Every row comes from one small tree of marks. Brackets hold a mark, then the marks that hang from it, in the order of their numbers. Every link used is in the known rows. Which tree was each row made from?
In the rows, zero is written as 128.
Known rows:
[J_773 J_928]: [133 115 188 135 126 155 127 121 141 117 135 132 139 139 134 111 122 133
 129 134 135 140 143 114 129 154 123 134 140 128 139 106 128 114]
[J_43 [J_71 J_165 J_270]]: [128 130 121 145 142 161  98 128  88 112 116 143 131 112 100 102 108 154
 134 142 108 155 175 111 139 154 128 150 163 138 193 102 132  81]
[J_928 [J_71 J_560]]: [132 136 150 140 122 162  98 128 123 111 121 155 147 116  88  89 143 131
 137 109 130 145 147 123 134 151 133 162 157 132 166 126 129  64]
[J_560 [J_187 [J_71 J_165 J_270]]]: [132 139  99 142 143 162 133 132  70 150 102 138 143 136  94 113 103 133
 172  94 103 152 167 101 144 177 139 153 200 153 188 124 138  85]
[J_928 [J_71 J_165 J_313 J_583]]: [130 126 143 120 122 188  92 137 108 111  98 163 153  87  93  92 153 133
 145  90 138 136 196 117 143 143 153 165 140 168 220 127 147  84]
[J_773 [J_71 J_165 J_313 J_552] J_928]: [136 103 227 101 119 183  89 127 102 125 138 133 159  97 101 118 133 122
 129 101 118 130 155  98 149 149 146 160 147 167 221  67 137 106]
[J_552 J_848]: [138 120 130 139 126 158 128 133 128 118 123 121 131 140 134 113 162 147
 144 118 142 157 155 121 126 140 128 144 140 128 133 137 160 114]
[J_43 J_71]: [118 107 134 135 119 147 126 115 135 116 135 137 122 141 100 102 115 155
 137 158 134 153 162 120 128 149 116 136 134 120 145 121 125 105]
[J_187 J_71 J_560]: [130 107 116 136 109 142 192 105 127 126 124 142 141 180 164 110 129 135
 150 113 140 155 135 129 135 175 131 148 212 133 118 144 132 114]
[J_545 [J_71 J_270 [J_583 J_43]]]: [139 131  99 151 169 127 137 159 117 113 118 148 111 148 133 106 126 144
 138 110 133 128 166  99 154 134 159 194 152 140 187 134 153  85]
[J_928 [J_71 [J_270 J_165] J_560 J_583]]: [135 158 144 139 179 170 124  83  94 101  84 173 161 108  98  74 143 140
 126  93 126 132 184 124 137 148 161 182 170 146 217 113 133  37]
[J_773 [J_71 J_165] J_928]: [135 108 231 150 131 168  89 135 122 108 143 130 146 124 107 121 128 123
 127 129 126 139 123 103 133 162 128 148 147 144 165  75 131 112]
[J_538 [J_71 J_165 J_270 J_313 J_552]]: [146 150 114 102 142 186 106 132  76 134 103 141 161  80 137  78 128 134
 127  85  95 166 235 107 152 135 150 166 178 190 241 116 143  78]
[J_43 [J_71 J_583]]: [120 118 134 124 134 148 151 124 129 107 122 153 119 151 105  99 120 164
 136 154 150 148 192 116 133 149 134 144 130 121 169 115 134 120]
[J_270 [J_165 [J_71 J_560]]]: [134 122 126 139 154 169  95  87 127 156 103 154 160 137 196  98 134 128
 127 101 132 137 125 124 124 146 143 176 157 155 168 120 122  79]
[J_583 [J_43 J_71]]: [109 105 121 119 131 156 106 131 153 117 144 130  95 148  94  94 119 150
 135 166 141 146 155 119 126 130 121 177 130 119 145 115 129  97]
[J_187 [J_71 J_270 J_552] J_560]: [140 125 110 106 132 140 223  96  90 131 117 145 145 161 158 104 121 146
 142  91 119 157 173 122 152 169 145 153 238 127 166 127 137  85]
[J_928 [J_71 J_313]]: [126 107 150 132  99 169 104 114 134 123 124 136 151  93  87  94 143 127
 145 105 127 140 177 121 135 142 128 145 139 149 171 144 134  71]
[J_183 [J_313 [J_71 [J_552 J_848] J_560]]]: [149 146 128 102 107 174 116 119 110  81 126 132 133 132 171 124 171 104
 139  86 134 172 151 113 162 159 137 182 155 121 170 112 162 105]
[J_545 [J_71 J_270 J_583] J_538]: [149 133 114 193 182 153 150 162  96 112 108 162 141 151 140 119 120 162
 137 101 125 125 165  93 185 156 146 153 158 152 190 140 150 100]
[J_43 [J_71 J_165 J_270 J_583]]: [130 142 122 133 157 163 125 136  81 103 102 160 127 122 105  99 113 163
 134 136 125 149 205 108 144 155 146 157 159 139 216  97 142  95]
[J_552 [J_848 [J_71 J_270 J_313 J_583]]]: [151 129 131 129 136 172 164 129  55 115 100 128 145 116 131 118 165 149
 149  95 160 145 226 104 147 148 164 151 194 143 209 125 178 100]
[J_538 [J_71 J_270 J_552 J_560 J_583]]: [151 185 120 101 173 164 165 138  79 117  99 166 148 129 144  68 129 151
 119  95 120 166 248 106 153 143 164 179 189 156 234 104 143  87]
[J_313 [J_71 J_165 J_270 J_583]]: [144 146 117 138 143 166 126 145  88 116  98 156 146 121 193 121 126 138
 129 101 125 149 191 104 162 175 157 164 162 131 209 108 149 105]
[J_848 J_71]: [134 104 139 132 120 154 148 119 113 119 124 138 145 139 134 113 132 135
 138 124 160 147 144 121 133 155 127 132 174 116 139 139 134 108]
[J_43 [J_71 J_270 J_560]]: [130 146 126 146 140 152 110 126  86 114 120 148 130 128 101  95 104 152
 133 143 111 146 176 110 140 158 133 160 175 129 192  97 126  73]
[J_165 [J_71 J_552]]: [137 109 128 101 128 153 153 121 134 162 130 140 142 137 184 110 131 143
 131 101 135 154 167 114 137 139 133 147 148 127 163 128 136 100]
[J_43 [J_71 J_165 J_270 J_313 J_552]]: [130 124 119  96 130 175  96 122  68 129 110 146 142  85  94  99 112 154
 136 114 101 144 208 107 155 138 146 162 162 160 248  94 139  75]
[J_183 J_71]: [123 108 121 134 119 142 126 116 146 120 128 135 136 137 117 107 118 108
 128 124 134 154 151 121 136 144  99 145 139 132 132 192 132 123]
[J_187 [J_71 J_270]]: [136 124 117 144 133 140 172 119 105 123 119 137 142 147 154 108 117 136
 168 114 115 151 168 110 140 162 128 143 194 128 150 133 135  93]
[J_552 [J_848 [J_71 J_583]]]: [146 118 139 125 138 160 176 134  93 104 112 134 132 152 132 118 175 157
 145 113 185 155 181 117 132 148 151 144 171 119 158 134 172 126]
[J_552 [J_848 [J_71 J_270 J_560]]]: [156 146 130 148 143 163 132 136  50 112 110 130 144 129 129 115 160 145
 143 102 146 154 166 110 139 156 151 160 216 126 181 114 164  78]
[J_928 J_71]: [127 113 153 140 116 155 124 116 144 111 129 141 142 116  87  94 142 136
 137 119 134 152 157 125 128 147 120 138 140 122 141 143 131  71]
[J_560 [J_187 [J_71 J_313 J_583]]]: [121 123 110 114 118 162 165 126 100 156 103 144 140 153  97 111 117 134
 180  95 138 134 203 102 147 168 154 156 166 162 195 137 143 123]
[J_71 J_270 J_313 [J_560 J_187]]: [131 161 110 138 129 179  91 133  65 164  97 140 150 109  81 104  96 122
 143  89  98 127 191 100 151 166 150 168 180 168 228 115 134  72]

Write each row's tree:
[118 136 101 100 134 176  85 149 125 122 111 153 120 134 118  91 129  98
 133 107 149 127 184 107 151 125 142 223 148 168 211 164 146 119] : [J_183 [J_71 J_313 J_560 [J_583 J_43]]]
[146 122 112 181 175 171 100 178 104 110 102 173 144 148 141 121 134 157
 140  97 139 124 129  99 182 153 150 165 138 171 195 136 152 123] : [J_545 [J_71 J_165 J_583] J_538]
[142 158 121 107 149 158 132 131  83 128 107 158 150 121 136  96 116 139
 129  93 109 140 175 111 152 145 149 168 182 132 211 105 135  75] : [J_71 J_270 J_552 J_560]
[144 151 123 120 149 213  98 148  97 136 112 156 160 121 140  78 133 143
 127  92 117 149 204 105 178 137 142 176 168 193 223 118 136 102] : [J_545 [J_538 [J_71 J_313 J_552 J_560]]]
[130 113 114 116 108 158 198 111 110 129 106 154 147 168 169 107 135 135
 157  96 151 138 185 122 149 172 156 161 208 159 171 137 143 127] : [J_187 [J_71 J_313 J_583] J_560]
[137 130 108 128 123 156 208 109  82 127  99 151 149 155 168 105 124 137
 153  90 131 140 209 114 156 175 161 162 232 158 193 130 146 102] : [J_187 [J_71 J_270 J_313 J_583] J_560]
[130 119 114  74 155 164 160 144 145 153 124 148 112 154 184  99 142 149
 130 104 160 144 190 108 139 119 155 196 141 127 186 117 148 105] : [J_165 [J_71 J_552 [J_583 J_43]]]
[133 127 111 134 168 150 217  59  98 117  87 160 155 173 172  96 129 144
 139  97 136 142 171 132 139 172 158 168 226 146 168 130 136  86] : [J_187 [J_71 [J_270 J_165] J_583] J_560]
[126 143 130  83 146 154 145 130  99 112 113 174 127 147 101  90 124 167
 131 130 145 142 195 114 148 143 158 174 148 127 220  90 135 108] : [J_43 [J_71 J_552 J_560 J_583]]
[140 149 128 137 124 163 159 112 118  72 113 143 132 131 188 121 124  99
 133 107 128 161 196 107 163 177 127 156 157 114 169 123 143 104] : [J_183 [J_313 [J_71 J_270 J_583]]]
[124 142 137 132 107 181  75 125  96 153 111 143 150  99  27  92 125 122
 148  89 118 134 176 111 141 161 145 168 157 164 209 128 130  56] : [J_928 [J_71 J_313 [J_560 J_187]]]
[135 125 109 123 133 159 181 127 101 115  98 167 143 174 171 108 138 142
 151  98 151 150 154 125 145 176 156 168 214 151 167 127 145 126] : [J_187 [J_71 J_165 J_583] J_560]
[124 140 121 131 113 162  95 110 135  71 121 146 134 133 115 104 119  61
 133 110 128 162 135 119 147 152  90 174 156 143 142 179 129 114] : [J_183 [J_71 J_560] J_313]
[131 117 144 101 147 176 122  55 102 128 101 146 171  71  84  80 142 136
 128  79 105 133 196 126 141 128 149 163 157 157 225 129 133  25] : [J_928 [J_71 [J_270 J_165] J_313 J_552]]
[130 137 128  94 156 146 182 116  92 111 115 157 123 133  98  94 113 176
 128 133 129 150 230 109 149 144 149 150 156 116 216  99 140  91] : [J_43 [J_71 J_270 J_552 J_583]]
[135 162 123 134 186 169 127  93  91 115  76 174 159 130 152  87 124 137
 125  99 126 124 173 120 139 148 162 183 169 151 215 107 133  77] : [J_71 [J_270 J_165] J_560 J_583]
[132 157 116 129 128 163 126 142 100 151 107 156 136 155 133 120 116 134
 133 101 140 139 178 103 156 189 162 173 151 129 200 112 138 117] : [J_313 [J_71 [J_560 J_187] J_583]]
[123 117 103 123 110 177 101 132  87 163 103 138 150 127  94 116 115 121
 182  88 116 139 161 105 145 168 144 161 174 179 197 132 139 108] : [J_560 [J_187 [J_71 J_165 J_313]]]
[141 163 120 151 178 172 106  85 100 121  95 150 163 119 150  65 126 130
 116 109 105 159 185 123 129 147 143 177 184 172 190 119 124  60] : [J_538 [J_71 [J_270 J_165] J_560]]
[128 128 105 136 118 160 150 116  79 164 110 125 145 131  92 112 101 127
 178  92 103 140 198  98 149 172 140 147 193 161 192 135 137  86] : [J_560 [J_187 [J_71 J_270 J_313]]]
[126 136 109  67 164 181 117 157 122 119 104 163 118 133 135  93 141 145
 131 102 150 135 173 115 146 117 161 208 139 142 213 106 152 111] : [J_71 J_165 J_552 [J_583 J_43]]
[119 109 126 136 144 168 103  60 102 127 107 137 149 101 103  92 110 144
 132 133 108 132 186 122 133 142 136 155 150 159 203 115 123  63] : [J_43 [J_71 [J_270 J_165] J_313]]
[149 123 123 113 155 161 146  72  98 128 110 123 153 119 177 116 164 151
 121  89 119 155 174 121 148 149 157 166 155 122 187 117 161  73] : [J_313 [J_71 [J_270 J_165] [J_552 J_848]]]
[126 146 114  86 119 180  99 129  84 170 104 149 151 117  76 101 111 128
 140  79 116 127 180 107 153 151 157 174 157 165 232 114 134  92] : [J_71 J_313 J_552 [J_560 J_187]]
[133 147 105  92 158 146 217 121  74 150 101 151 136 157  92 105 109 155
 165  85 123 149 221  99 155 166 160 157 192 131 212 120 146  96] : [J_560 [J_187 [J_71 J_270 J_552 J_583]]]
[137 148 123 133 119 179  87 136 111 133 114 143 154 114 145  77 131 120
 134 109 119 157 199 113 140 145 141 171 165 186 193 128 131 101] : [J_538 [J_71 J_313 J_560]]
[130 112 177  90 124 167 153 127 115 125 125 148 148 120 112 109 135 134
 135  99 140 129 202 104 154 140 154 160 137 148 218 103 145 119] : [J_773 [J_71 J_313 J_552 J_583]]
[135 133 133  85 115 164 168 108 137  77 120 152 133 139 181 119 138 106
 131  97 146 161 184 114 166 162 133 162 134 110 173 123 144 124] : [J_183 [J_313 [J_71 J_552 J_583]]]
[131 139 125 132 180 163 154  81 110 115  85 159 154 130 149  92 124 143
 125 109 130 131 183 123 135 144 149 159 154 140 189 124 135  84] : [J_71 [J_270 J_165] J_583]
[147 145 117  87 148 154 182 143  84 114 105 158 136 167 148 105 176 160
 173  85 155 152 183 108 149 145 172 185 184 137 198 110 171 122] : [J_187 [J_71 [J_552 J_848] J_560 J_583]]
[125 123 105 131 128 164 122 135  99 151 109 140 140 149  94 114 114 131
 174 101 122 151 143 109 138 172 136 155 176 154 167 132 136 109] : [J_560 [J_187 [J_71 J_165]]]
[121 111 126  95 150 169 123  55  93 132 107 143 152  96  97  88 114 152
 126 119 106 133 199 121 142 131 146 161 151 155 228 106 127  58] : [J_43 [J_71 [J_270 J_165] J_313 J_552]]
[152 184 121 169 191 200 137 161  83 110  97 167 147 145 151  77 124 156
 123 109 122 157 227  98 173 158 144 172 189 171 212 113 142  97] : [J_545 [J_538 [J_71 J_270 J_560 J_583]]]
[130 142 114  74 164 169 161 143 145 119 123 147 112 148 137  67 145 148
 121 118 150 166 225 115 138 115 151 196 145 145 187 123 147 110] : [J_538 [J_71 J_552 [J_583 J_43]]]
[123 134 110 107 157 182  96 163 131 113 104 158 116 138 141  97 138 135
 136 118 152 135 159 115 137 128 150 201 138 145 187 114 148 115] : [J_71 J_165 [J_583 J_43]]
[135 102 125  92 110 167 133 119 124 173 124 137 151 114 185 111 132 135
 138  88 129 143 187 109 144 134 142 153 146 154 192 129 138  99] : [J_165 [J_71 J_313 J_552]]
[145 113 137 117 120 174 154 132  82 116 108 130 142 130 132 119 176 147
 151 101 180 143 201 112 140 143 160 151 170 144 188 133 176 125] : [J_552 [J_848 [J_71 J_313 J_583]]]
[134 156 119 126 168 184 105  91  79 126  71 170 168 108 152  87 125 128
 131  87 121 113 193 116 146 144 171 189 168 176 244 109 136  76] : [J_71 [J_270 J_165] J_313 J_560 J_583]
[141 130 121 132 134 167 149 130  98 158 103 143 148 116 195 110 123 138
 140  93 128 139 229  98 147 149 152 154 165 158 212 123 147  94] : [J_165 [J_71 J_270 J_313 J_583]]
[126 123 119 136 124 176  77 126  78 123 110 140 140  90 100 103 108 144
 141 129 102 143 195 107 146 151 136 155 161 164 223 103 136  79] : [J_43 [J_71 J_165 J_270 J_313]]
